What can hang from each mark
tuni: buret noved ranuz rava
noved: tuni
rava: ranuz tuni
lerar: tuni
ranuz: buret noved rava
buret: lerar ranuz tuni

Each row was made from one small tree. The marks that hang from a mark follow it in brackets, in alphabetical order. Every link used is in the known rows. Write each row's tree.
(in the rows, 128 means zero)
Known rows
noved[tuni[buret[lerar] ranuz]]: 123 105 232 136 115 146 107 128 132 152 135 179 123 117 135 129 120 131 135 92 143 128 82
buret[ranuz]: 128 110 116 133 107 129 140 141 140 139 131 138 132 136 112 130 104 130 149 98 158 112 101
ranuz[buret noved rava]: 127 146 47 126 129 112 159 111 119 113 151 77 133 140 138 103 141 132 117 126 101 125 132
buret[lerar ranuz tuni[rava]]: 121 113 147 130 117 120 99 160 140 157 148 181 136 133 119 152 179 120 142 124 139 106 126
rava[tuni]: 139 108 93 131 126 137 143 141 149 129 115 122 123 119 139 138 139 118 131 118 169 139 133
lerar[tuni[noved ranuz[buret] rava]]: 133 147 78 116 142 123 130 111 106 111 138 131 130 105 116 122 85 147 125 141 63 120 151
lerar[tuni[ranuz]]: 132 137 137 135 127 134 146 122 135 139 129 128 142 113 110 109 80 149 126 90 125 107 111
tuni[buret]: 137 117 123 125 116 140 130 113 130 130 127 97 112 118 121 113 103 138 137 93 152 141 108
rava[ranuz[noved] tuni[buret[lerar]]]: 123 124 229 138 134 135 143 130 146 114 99 89 112 143 160 127 128 102 117 141 164 149 150
noved[tuni[buret[lerar] rava]]: 129 105 177 124 108 133 99 144 120 135 126 137 122 130 139 145 169 119 141 130 131 145 124
buret[ranuz tuni[noved rava]]: 127 117 60 117 140 123 91 135 123 139 142 179 122 122 105 155 163 131 135 157 137 134 131
noved[tuni[ranuz]]: 131 100 119 130 119 144 134 131 134 148 131 182 141 123 122 129 132 137 135 96 142 128 80
buret[lerar ranuz[rava] tuni]: 113 132 158 143 129 118 104 147 142 161 158 163 135 141 126 139 160 120 129 119 157 94 117
lerar[tuni]: 138 130 110 134 119 129 146 132 135 127 116 91 141 115 112 112 108 138 129 107 138 126 136
rava[ranuz]: 141 116 100 126 117 143 160 136 142 122 92 95 131 142 125 117 124 123 135 94 154 128 128
lerar[tuni[buret[ranuz] rava]]: 117 127 166 129 125 113 118 125 110 123 148 89 125 148 114 122 75 139 138 136 127 123 136
rava[ranuz[buret noved] tuni]: 129 116 97 129 139 129 182 127 137 95 108 87 128 149 159 115 136 111 116 140 137 149 153
noved[tuni[buret]]: 131 96 136 129 115 140 119 123 123 131 129 125 121 127 128 123 137 133 136 112 161 159 98
noved[tuni]: 137 96 85 129 109 138 134 142 133 134 119 144 138 125 122 133 162 127 139 110 158 144 102
tuni[noved]: 147 127 59 120 124 140 125 124 135 123 104 130 117 96 111 135 128 131 134 125 138 141 131
buret[lerar tuni[noved ranuz[rava]]]: 126 153 125 132 153 133 87 121 137 159 147 193 123 102 125 141 156 130 111 129 129 108 121
lerar[tuni[noved ranuz[rava]]]: 127 168 105 132 155 125 120 105 118 131 135 125 128 117 114 119 80 146 112 138 112 113 138
ranuz[buret[lerar tuni] rava]: 125 136 106 135 130 122 122 134 133 141 156 130 133 121 141 120 183 124 118 111 119 110 136

Which tree is each row?
134 121 88 125 144 139 138 114 132 119 132 167 112 100 142 135 99 130 123 133 118 135 132 -> rava[tuni[noved ranuz[buret]]]
105 148 218 142 126 112 116 122 126 138 156 101 120 155 136 123 107 122 128 137 140 109 113 -> tuni[buret[lerar ranuz[noved rava]]]
136 118 148 131 133 141 143 145 143 99 84 129 111 118 159 143 135 98 125 152 137 141 179 -> rava[ranuz[buret[lerar]] tuni[noved]]
124 158 184 131 142 135 93 103 123 143 139 142 101 110 132 131 91 134 123 123 117 113 120 -> tuni[buret[lerar] noved ranuz[rava]]
124 125 107 130 139 129 165 116 136 121 148 145 129 121 149 116 111 130 116 121 116 128 114 -> rava[tuni[ranuz[buret noved]]]
138 130 110 117 141 136 101 144 135 129 96 153 124 119 127 152 197 110 124 150 128 135 167 -> buret[lerar tuni[noved rava[ranuz]]]
113 127 233 139 107 123 121 129 137 135 136 124 119 135 126 125 105 124 137 118 146 120 103 -> tuni[buret[lerar ranuz[noved]]]
126 148 137 134 134 125 151 112 133 133 133 121 147 114 111 102 86 148 115 110 114 115 108 -> lerar[tuni[ranuz[noved]]]
129 150 175 129 126 116 150 146 131 112 92 73 148 148 131 122 146 114 119 149 102 120 178 -> buret[lerar[tuni[rava[ranuz[noved]]]]]
118 170 119 137 148 113 147 105 123 135 151 99 146 135 122 101 90 146 105 128 108 106 120 -> lerar[tuni[ranuz[noved rava]]]
130 107 106 128 124 134 159 136 132 115 98 119 144 154 133 120 167 118 122 133 152 155 114 -> rava[ranuz[noved[tuni]]]
142 144 64 117 134 121 115 127 116 114 109 104 129 109 107 136 124 135 128 160 104 137 170 -> lerar[tuni[noved rava]]
138 147 158 124 132 127 121 146 127 107 79 98 131 127 126 140 133 115 126 160 109 125 195 -> buret[lerar[tuni[noved rava[ranuz]]]]
128 130 215 134 143 146 96 119 142 139 122 174 96 95 145 147 92 120 126 134 146 136 124 -> rava[tuni[buret[lerar] noved ranuz]]
124 139 177 131 119 113 100 152 125 125 116 142 131 120 110 154 112 123 140 165 111 109 166 -> buret[lerar[tuni[noved rava]] ranuz]
117 120 78 122 134 111 118 134 128 141 158 154 140 144 113 138 175 131 127 145 132 127 114 -> buret[ranuz[noved] tuni[rava]]
117 104 102 123 116 112 127 145 118 127 143 155 146 160 123 143 167 125 139 157 129 137 110 -> buret[ranuz[noved[tuni[rava]]]]
110 136 167 128 130 105 123 117 108 117 151 79 130 152 116 115 85 137 128 156 116 131 133 -> lerar[tuni[buret[ranuz[noved]] rava]]
139 144 163 136 120 130 112 140 139 125 97 122 129 91 112 135 119 126 128 139 127 124 158 -> buret[lerar[tuni[noved]]]
133 130 53 112 126 121 173 124 118 94 115 78 137 156 139 112 150 124 126 134 88 133 153 -> tuni[rava[ranuz[buret noved]]]
115 131 214 139 131 135 102 121 121 153 155 157 122 138 144 126 122 128 125 109 136 116 93 -> noved[tuni[buret[lerar] ranuz[rava]]]
131 138 80 113 128 125 141 117 125 136 139 140 137 127 119 126 129 141 129 115 91 116 107 -> tuni[ranuz[noved] rava]
129 108 46 115 117 114 145 132 107 105 142 122 144 139 136 125 189 128 129 149 91 150 128 -> ranuz[buret noved[tuni[rava]]]
129 162 130 137 133 117 122 126 118 108 127 91 128 108 133 121 118 125 117 154 92 115 177 -> ranuz[buret[lerar[tuni[noved]]] rava]
135 126 166 120 110 132 110 135 127 133 124 108 114 123 132 135 142 122 143 112 118 125 137 -> tuni[buret[lerar] rava]
117 94 144 124 115 123 107 135 108 130 151 141 122 158 126 142 129 129 148 138 147 142 104 -> noved[tuni[buret[ranuz] rava]]
132 105 87 118 124 135 125 135 121 143 138 179 141 134 126 140 151 135 138 116 116 125 99 -> noved[tuni[ranuz rava]]
136 134 69 113 129 124 160 129 126 111 100 83 137 155 130 122 151 121 127 135 114 136 148 -> tuni[rava[ranuz[noved]]]
132 126 82 124 120 130 182 120 129 99 107 80 134 144 138 101 129 126 122 112 115 136 135 -> rava[ranuz[buret noved]]
117 124 142 132 140 134 113 105 112 144 160 142 121 147 138 116 108 139 122 110 142 130 83 -> noved[tuni[buret ranuz[rava]]]
130 125 145 126 152 146 109 100 131 130 130 156 94 102 137 137 78 132 121 134 153 149 117 -> rava[tuni[buret noved ranuz]]
